What can hang from each mark:
Z_924: Z_451 Z_681
Z_803: Z_350 Z_355
Z_605: Z_625
Z_199: Z_350
Z_355: Z_803
Z_625: Z_451 Z_605 Z_870
Z_870: Z_164 Z_625
Z_970: Z_350 Z_681
Z_451: Z_376 Z_625
Z_350: Z_199 Z_546 Z_736 Z_803 Z_970

Every row comes from one small tree of marks. The marks that hang from a mark follow it in brackets, in the order of their numbers. Every link used is in the known rows. Which tree was each row made from?
Known rows:
Z_970[Z_350[Z_199 Z_546 Z_803] Z_681]: [ 29   6  32   6 -18   4  13  -3  -4  30  -2  25   7  44 -25  24  -1   5
   2  -9  20 -19 -17 -33  -6 -19 -50  19 -11   1  -9   8   1   6 -11  -1
  36 -14  -4  19 -17]
Z_355[Z_803[Z_350[Z_546 Z_736 Z_970[Z_681]]]]: [ 29   7  26   6  -8   4  14  -5  -7  15  -4  45  14  45  -7  16  15   9
   5  -8  12 -23 -22 -30   0 -29   1  12 -11  13  -9 -16 -16  20   2  -2
  63 -12 -13  23 -25]
Z_924[Z_451[Z_625[Z_605 Z_870]]]: [-15  -2 -21  -5  -1  -7   1   4  10  -3  -1 -14  -5 -24 -12 -38   5   8
 -13   5   1   4 -18  22  14  19 -19 -21  -9  21 -14  -2 -17 -11   6 -29
  12  -1   9   4  15]
Z_625[Z_605 Z_870]: [  5  -1 -17  -2  -8  -4   2   5   5  -9  -7  25   0 -11  -1 -35  10   3
 -19   5 -11  13  -2   3  10  15 -12  -6   1  19  -7   4 -17  -3   3 -12
  22 -12   4   0   2]
Z_803[Z_350[Z_199 Z_970] Z_355]: [-17   2  21   0   1   2 -16  -5  -7  -2  -3  19  15  45   5  12  12   0
  -7  -7  19 -52 -15 -19  -3  -5   3   2   4   4  -8  -1  -7  -1  -3  -3
  10 -28  -8  29  -1]
Z_870[Z_164 Z_625[Z_451[Z_376] Z_605]]: [  4   2 -32 -14 -14 -10   2   9   5   5  21 -30  -4 -15   4 -28   4   6
 -45 -12   9  16   5 -25   9  30   5 -17 -11  11 -12   7 -20   6  28 -12
  34   3  10  -1  16]
Z_451[Z_625]: [-14  -1 -16  -1   4  -2  -1   1   2   1   1 -11  -3  -9 -11 -11   0   6
   1  -7   6  -2  -3   7   0   2  -7 -10  -8   8  -7   2   8  -5   3 -14
  -6   8   3   2   4]
Z_625[Z_605 Z_870[Z_164]]: [ 17  -1 -21  -2 -14 -10  -2   5   4  -6   3  12  -1  -9   5 -37  10   2
 -19   0 -10  24   2  -7   9  16   3  -3  -3  25  -2   5 -22   5   3 -15
  30 -14   5  -4  15]
Z_199[Z_350[Z_736 Z_803[Z_355] Z_970[Z_681]]]: [ 29   4  29  -1  -8   8 -22  -7  -2  12 -13  13  14  56   0   4  18   6
 -13 -13   5 -53 -18 -33  -6  -9   6  10 -11   7  -8 -29 -15   5   3  -5
  30 -23 -10  29 -28]
Z_803[Z_350[Z_736] Z_355]: [ -7   2  14   2  -2   3 -23  -6  -6  -8   1  13   8  17  13 -10  22   1
  -1   1  -1 -58  -6  -7 -13  -2  22  11   8  -7   1 -22  -9  -7   3  -1
  19 -17  -5  17 -16]
Z_355[Z_803[Z_350[Z_199 Z_546 Z_970]]]: [ -9   5  29   1  -5   3  19  -2 -10  14  -9   9  12  59  -9  33   2   1
  11 -10  25  -7 -19 -32   9 -25  -9   5  -7  16  -9   7  -3  13  -6  -1
  28 -22 -15  25  -8]
Z_199[Z_350[Z_546 Z_803 Z_970[Z_681]]]: [ 29   7  23  -2   1   5   3  -6   3  26 -13  17  10  55 -17  14   0   6
 -16 -17   5 -19 -21 -37   3 -20  -8  14 -19  15 -15 -13  -9  10  -9   0
  27 -18  -5  23 -26]
Z_451[Z_376 Z_625]: [-15   0 -23  -6   0  -3  -1   6   2  11   3  -7  -1  -2 -24 -13  -6   6
 -15  -9  12  -7   3  -2   4   2 -25 -14 -13   0  -7  -2  11 -14   9 -26
   1  15   5   3   5]
Z_199[Z_350[Z_736 Z_803[Z_355] Z_970]]: [  7   3  29  -4  -7  10 -22  -7  -6   9 -18  -9  12  60   9   8  15   2
  -9  -9   5 -37 -15 -27   1  -9  10  10  -7  13  -7 -22  -8  -3   5  -5
   5 -31 -14  27 -27]
Z_451[Z_376]: [  1   2  -6  -4  -4   0  -3   5   0  10   1   2   1   6 -12   0  -7   0
 -15  -2   8  -6   5  -7   4  -2 -17  -4  -5  -9   0  -2   3  -9   6 -12
   8   7   1   0   2]
Z_803[Z_350[Z_199 Z_546 Z_970[Z_681]] Z_355]: [  8   8  21   3  -2   2  -4  -8  -6  10  -4  60  19  52 -13  16   8   4
  -8  -6  20 -61 -27 -32  -8 -16  -2  13  -1   7 -13  -9 -15   9  -9  -2
  43 -27  -7  32 -13]
Z_355[Z_803[Z_350[Z_546 Z_736]]]: [  4   4  20   4  -8   4   9  -3  -9   7  -5   6   6  33  -1   9  14   2
  20  -2   5 -12 -10 -21  -1 -23   8  14  -2   7  -1 -13  -5   6   1   2
  37 -11 -11  13 -23]
Z_451[Z_376 Z_625[Z_605 Z_870[Z_164]]]: [  2   0 -42  -8 -15 -12  -4  11   7   5   6   5  -3 -11 -17 -50   3   8
 -34  -9   2  15   6  -8  13  19 -19 -17 -17  25  -9   6 -11 -10  11 -42
  30   1   9  -1  20]
Z_199[Z_350[Z_546 Z_736 Z_803[Z_355] Z_970[Z_681]]]: [ 31   8  31   0  -9   9 -13 -10  -5  20 -18  32  17  70  -9  12  12   6
  -9  -7   6 -45 -27 -40  -3 -20   7  20 -11  16 -13 -31 -15   5   1  -5
  38 -30 -13  30 -40]
Z_350[Z_803 Z_970]: [ -1   2  17  -4  -4   5   5  -2  -5  12  -7  16   4  35  11  14  -3   3
 -14  -7  16   3 -15 -20   8 -13 -16  -2 -12  10 -10   4  -1   5   2   2
 -14 -19 -13  17  -2]
Z_870[Z_625]: [ -6  -1 -12   1   1  -4  -1   0   1  -5   3 -22   3   2  11  -5   8   1
  -3  -4   2  -2  -3 -10  -3   0  13  -6  -3  -4  -7   6   5  15   7  12
   9   9   0  -4   5]
Z_451[Z_376 Z_625[Z_605]]: [-19   0 -43  -9  -3  -5   0   7   3   9   1   6  -2 -12 -25 -30  -2   8
 -27  -9  10   7   3  -5   7  14 -23 -19 -13   7 -11   0  -5 -15  16 -38
  12   7  11   3   1]
Z_350[Z_546]: [  2   4   3   0   1   1  10  -3  -3   8  -5  19   3  14  -8   8  -5   0
   6   5   2   7  -9  -9   3 -12  -1  10  -1   9  -4  -4  -1   0  -3   1
   7  -8  -1   0 -11]
Z_605[Z_625[Z_451 Z_870]]: [ -1   2  -1  -2  -5  -1  -6  13  11  -3   4  10  -2 -40   2 -31   8   2
 -34   3  -4  -8  -7  22  18  19 -20  -6   3  29 -10   6 -14   9  20   7
  18  -6   4   6  12]
Z_870[Z_164 Z_625[Z_451 Z_605]]: [  6   1 -27 -11 -11 -10   3   4   6  -5  21 -33  -6 -23  17 -29  11   6
 -31  -9   2  26  -1 -18   5  32  20 -13  -6  20 -13  10 -21  15  22   2
  28  -4   8  -1  14]
Z_625[Z_870[Z_164]]: [ 22   0   0   1 -11  -7  -5   4   3  -5   4   1  -1  -1   7 -22   3  -1
  -5   0  -9   8   2  -2   7   5   1   3  -3  18   1   1  -6   7  -6  -4
  20  -6  -1  -5  20]
Z_924[Z_451[Z_376 Z_625[Z_605 Z_870[Z_164]]] Z_681]: [  3   0 -21  -5 -12 -14  -3   5  16   6  14 -18  -9  -1  -8 -41   1   9
 -23  -1  11  10 -12   6  25  33 -23 -25 -25  14 -11 -11 -16 -10   4 -53
  30  15  11   5  31]
Z_970[Z_350]: [  8   1   7   5   1  -1  -6  -1   2   9   5   4   1   3 -13  -2   7   2
  -4  -2  -5 -16   2   3  -8  -4 -16  15  -1   1   5   6  -2   3  -5   1
  14   0   6   5  -2]
Z_924[Z_451[Z_625[Z_605]] Z_681]: [-18  -1 -15  -2   4  -8   3  -5  13   1   8 -20 -10  -6  -2 -20   3   9
  -4   2  12   5 -20  16  14  30  -9 -24 -16   5 -13 -10 -14  -9   2 -35
   3  15  11  10   8]

Write each row's tree:
[ 30   7  13   1   6   3   1  -5   7  19 -10  23  11  39 -23  11   1   5
 -12 -11  -3 -16 -15 -22   1 -16   2  14 -13  18 -11 -12 -13  10  -7  -6
  42  -8   2  12 -25]  Z_199[Z_350[Z_546 Z_970[Z_681]]]
[ 20   0 -12  -9 -15  -8   2   8   8  -7  12   0  -9 -29   7 -42   6   5
 -33   1  -7  24  -2   0  15  34  -7  -7  -1  39  -9   6 -26  -1  10  -9
  33 -17   7   1  16]  Z_625[Z_451 Z_605 Z_870[Z_164]]
[  0   2  31  -1 -23   9  -8  -3 -15   4 -12  -1   8  46  14  18   8  -1
  13   1  25 -23 -14 -27  -1  -7 -14   0   2  -1  -6  -7   4 -11   8  -8
  -2 -29 -19  19 -15]  Z_350[Z_199 Z_736 Z_803[Z_355]]
[  4   5  21  -2 -15   8  -3  -8 -15  11 -14  28   8  47   5   8   4   0
   8  10  11 -24 -22 -28  -1 -17   5  16   1   7  -6 -24  -4  -4   7  -2
   1 -30 -15  18 -27]  Z_350[Z_546 Z_736 Z_803[Z_355]]
[  3  -1 -34  -4  -9 -12  -1   1   2  -4  10 -22   2   0  16 -24  14   3
 -16 -10   1  22   4 -25  -1  15  31  -9  -8   6  -6   8 -16  20  15  -3
  23   0   6  -5  14]  Z_870[Z_164 Z_625[Z_605]]
[ 25   4  37   1 -25  10  -2  -4 -12  11 -11  38  16  58   9  24   9   5
   0  -4  31 -32 -26 -36  -1 -11 -23  -2  -7   5 -13  -9  -9   2   8  -9
  23 -30 -21  28 -17]  Z_350[Z_199 Z_736 Z_803[Z_355] Z_970[Z_681]]
[ 19   2 -20 -13 -19  -7  -1  13   8   4  13   3  -6 -25  -5 -43   0   5
 -47  -2  -1  18   5  -6  19  32 -22 -11  -7  30  -9   3 -24 -10  16 -21
  39 -10   8   1  17]  Z_625[Z_451[Z_376] Z_605 Z_870[Z_164]]
[  2  -2 -36  -4 -10 -12  -3   6   7  -5   4   2  -4 -15  -5 -50   9   8
 -18  -7  -4  21   0   0   9  21  -4 -12 -12  33 -10   7 -14  -1   6 -29
  24  -6   8  -2  19]  Z_451[Z_625[Z_605 Z_870[Z_164]]]
[ 26   7  38   7 -18   7  21  -3 -10  15  -8  33  16  62  -7  32  12   7
  17  -9  28 -14 -23 -38   3 -30 -18   6 -11  13 -13  -3  -9  14   2  -7
  66 -18 -18  24 -25]  Z_355[Z_803[Z_350[Z_199 Z_546 Z_736 Z_970[Z_681]]]]
[  7   5  20   2  -5   3   6  -5  -5  25  -3  16   3  35 -15  10  -2   2
  -4  -3   4  -9 -13 -20  -4 -20 -29  26 -10   7  -4   1   1   3  -9   3
   6 -15  -3  14 -15]  Z_970[Z_350[Z_546 Z_803]]
[ 10   6  40   4 -23  10  -5  -6 -17  21 -12  19  12  65  -8  24   8   0
  16   5  21 -30 -21 -32  -6 -21 -32  25  -1   8  -6  -6   1  -9   1  -9
  20 -35 -14  24 -30]  Z_970[Z_350[Z_199 Z_546 Z_736 Z_803[Z_355]]]
[ -2   2 -19 -14  -7  -2   4  10   4   8   8   6  -6 -22 -12 -20  -5   5
 -43  -3   7   7   3  -4  12  27 -23 -13  -3   9 -10  -1 -18 -15  22 -18
  22  -6  10   7  -2]  Z_625[Z_451[Z_376] Z_605]
[-10   1  25   1  -1   4   2  -2  -3   3  -1   8  10  39   8  19   6   3
  -6 -12  21 -23 -11 -16   4  -9 -15  -3  -4   6 -12  15   1  -3  -3  -5
  12 -19  -8  19  -4]  Z_803[Z_350[Z_199 Z_970]]
[  2   2  37   3 -16   7  10   0 -11   5  -6  -8  11  53  12  30  16   3
  16 -11  27  -9 -12 -25   8 -18 -12  -4  -5  12  -8   6  -2   4   6  -8
  33 -19 -20  22 -13]  Z_355[Z_803[Z_350[Z_199 Z_736 Z_970]]]
[ 24   3  16  -1  -7   4   7  -2  -1  15  -2  36   7  30   1  10  -1   7
 -19 -12  15 -11 -17 -24   2 -10 -21  -3 -15   3 -11  -3  -8  14  -1   3
  11 -10  -9  20  -3]  Z_350[Z_803 Z_970[Z_681]]
[  9   1 -17 -14 -11  -3   3  14   8   0   2  16  -7 -26 -12 -40   0   6
 -48   3  -1   7   0   4  20  27 -38 -14  -2  24 -13   2 -19 -16  17 -18
  34 -10   8   5   5]  Z_625[Z_451[Z_376] Z_605 Z_870]
[ 14   6  28   4  -7   1  19  -2  -6  16  -5  31  14  54 -18  29   6   5
   6 -14  24 -22 -21 -37   3 -25 -15   6 -10  12 -11   1 -10  21  -8   1
  53 -14 -11  27 -10]  Z_355[Z_803[Z_350[Z_199 Z_546 Z_970[Z_681]]]]
[ 33   7  39   7 -27   7  -3  -7 -13  26  -7  40  14  59 -15  20  12   4
  11   1  20 -46 -24 -37 -13 -20 -35  24  -4   2  -7 -12  -7   1  -2  -9
  46 -27 -10  26 -30]  Z_970[Z_350[Z_199 Z_546 Z_736 Z_803[Z_355]] Z_681]
[  8   1  -2  -2  -7 -12  -7   3  15   8  14 -32  -9   4  -6 -25  -3   6
 -10   0  13  -5 -13  10  22  20 -24 -18 -24   9  -7 -13  -1  -9  -5 -39
  20  24   5   4  34]  Z_924[Z_451[Z_376 Z_625[Z_870[Z_164]]] Z_681]
[ -6   5   9  -5  -4   2  -5  -7 -11  11 -10  27   7  37  -5   5  -2  -2
  -1   5   8 -26 -20 -27  -3 -13   5  16   0   5  -2 -20  -4   3  -4   5
 -10 -26  -9  20 -11]  Z_350[Z_546 Z_803[Z_355]]
[  5   6  24  -5   3   8   2  -6  -2  23 -17  -4   8  62  -8  18  -3   2
 -11 -13   6  -4 -19 -32  10 -21  -3  14 -16  20 -14  -7  -1   1  -6  -2
   1 -26  -9  21 -25]  Z_199[Z_350[Z_546 Z_803 Z_970]]
[ 11   6  42  -1 -24  15  24  -4 -16  22 -18  26  11  74  13  41  -5   3
  12   0  37  20 -29 -39  16 -28 -36   1 -11  22 -23   6   5  -9   9 -13
   8 -37 -27  18 -29]  Z_350[Z_199 Z_546 Z_736 Z_803 Z_970]
[  9   3  -3  -2 -12  -6  -8  13  11  -1  13  -2  -4 -36   8 -33   9   2
 -35  -1  -4   5  -3  11  17  23  -4  -3  -1  34  -5   8 -20  18  19   3
  24  -7   5   1  27]  Z_605[Z_625[Z_451 Z_870[Z_164]]]
[  1   4  30   5 -13   8   9  -4  -8   7  -6   7   8  42   7  20   9   1
  17  -2  19 -18 -14 -20   2 -17 -15  10   1   5 -13   1   3 -15   2 -10
  29 -22 -11   9 -31]  Z_803[Z_350[Z_199 Z_546 Z_736]]
[ 15   7  25   4  -4   4  12  -5  -2  15  -2  48  15  47 -10  23   2   6
  -7 -10  23 -28 -23 -28   0 -18 -21   8  -7   9 -18   5  -9   6  -7  -6
  45 -19  -7  21 -17]  Z_803[Z_350[Z_199 Z_546 Z_970[Z_681]]]
[ 19   6  23   1  -1  11   2  -6  -2  15 -18   2  11  52  -3  19   7   3
   4  -2   1   5 -15 -19   9 -22   6  14  -9  29 -15 -11  -6  -7   5 -12
  27 -21  -9   8 -39]  Z_199[Z_350[Z_546 Z_736 Z_970]]
[ 16   4  24  -1 -15   3  -4  -4  -9  12  -8  37  14  53  -4  19   2   4
  -9  -9  29 -39 -23 -36  -2  -7 -20  -3  -6   1 -10  -5  -8  10  -1   0
  14 -26 -14  31  -1]  Z_350[Z_199 Z_803[Z_355] Z_970[Z_681]]
[ 40   7  22   3  -4   9   4  -6   3  18 -14  24  13  47 -12  14   9   7
  -1  -6   1 -12 -17 -22   3 -20   0  14 -12  23 -14 -17 -13   3   3 -12
  54 -12  -5  10 -41]  Z_199[Z_350[Z_546 Z_736 Z_970[Z_681]]]
[ 17   8  33   5 -12   7  -4  -8 -10   9  -7  63  20  60  -3  18  15   6
   1  -1  24 -57 -30 -33  -6 -19  -6  13   0  10 -16 -13 -15   2   2 -10
  54 -31 -13  29 -30]  Z_803[Z_350[Z_199 Z_546 Z_736 Z_970[Z_681]] Z_355]
[ -5   6  28  -5 -11   7   4  -6 -16  17 -18  35  14  74  -2  31  -6  -1
   1   1  31 -16 -30 -40   8 -19 -14   8  -3  18 -14  -1  -1   1  -1  -4
  -6 -42 -19  30 -12]  Z_350[Z_199 Z_546 Z_803[Z_355] Z_970]
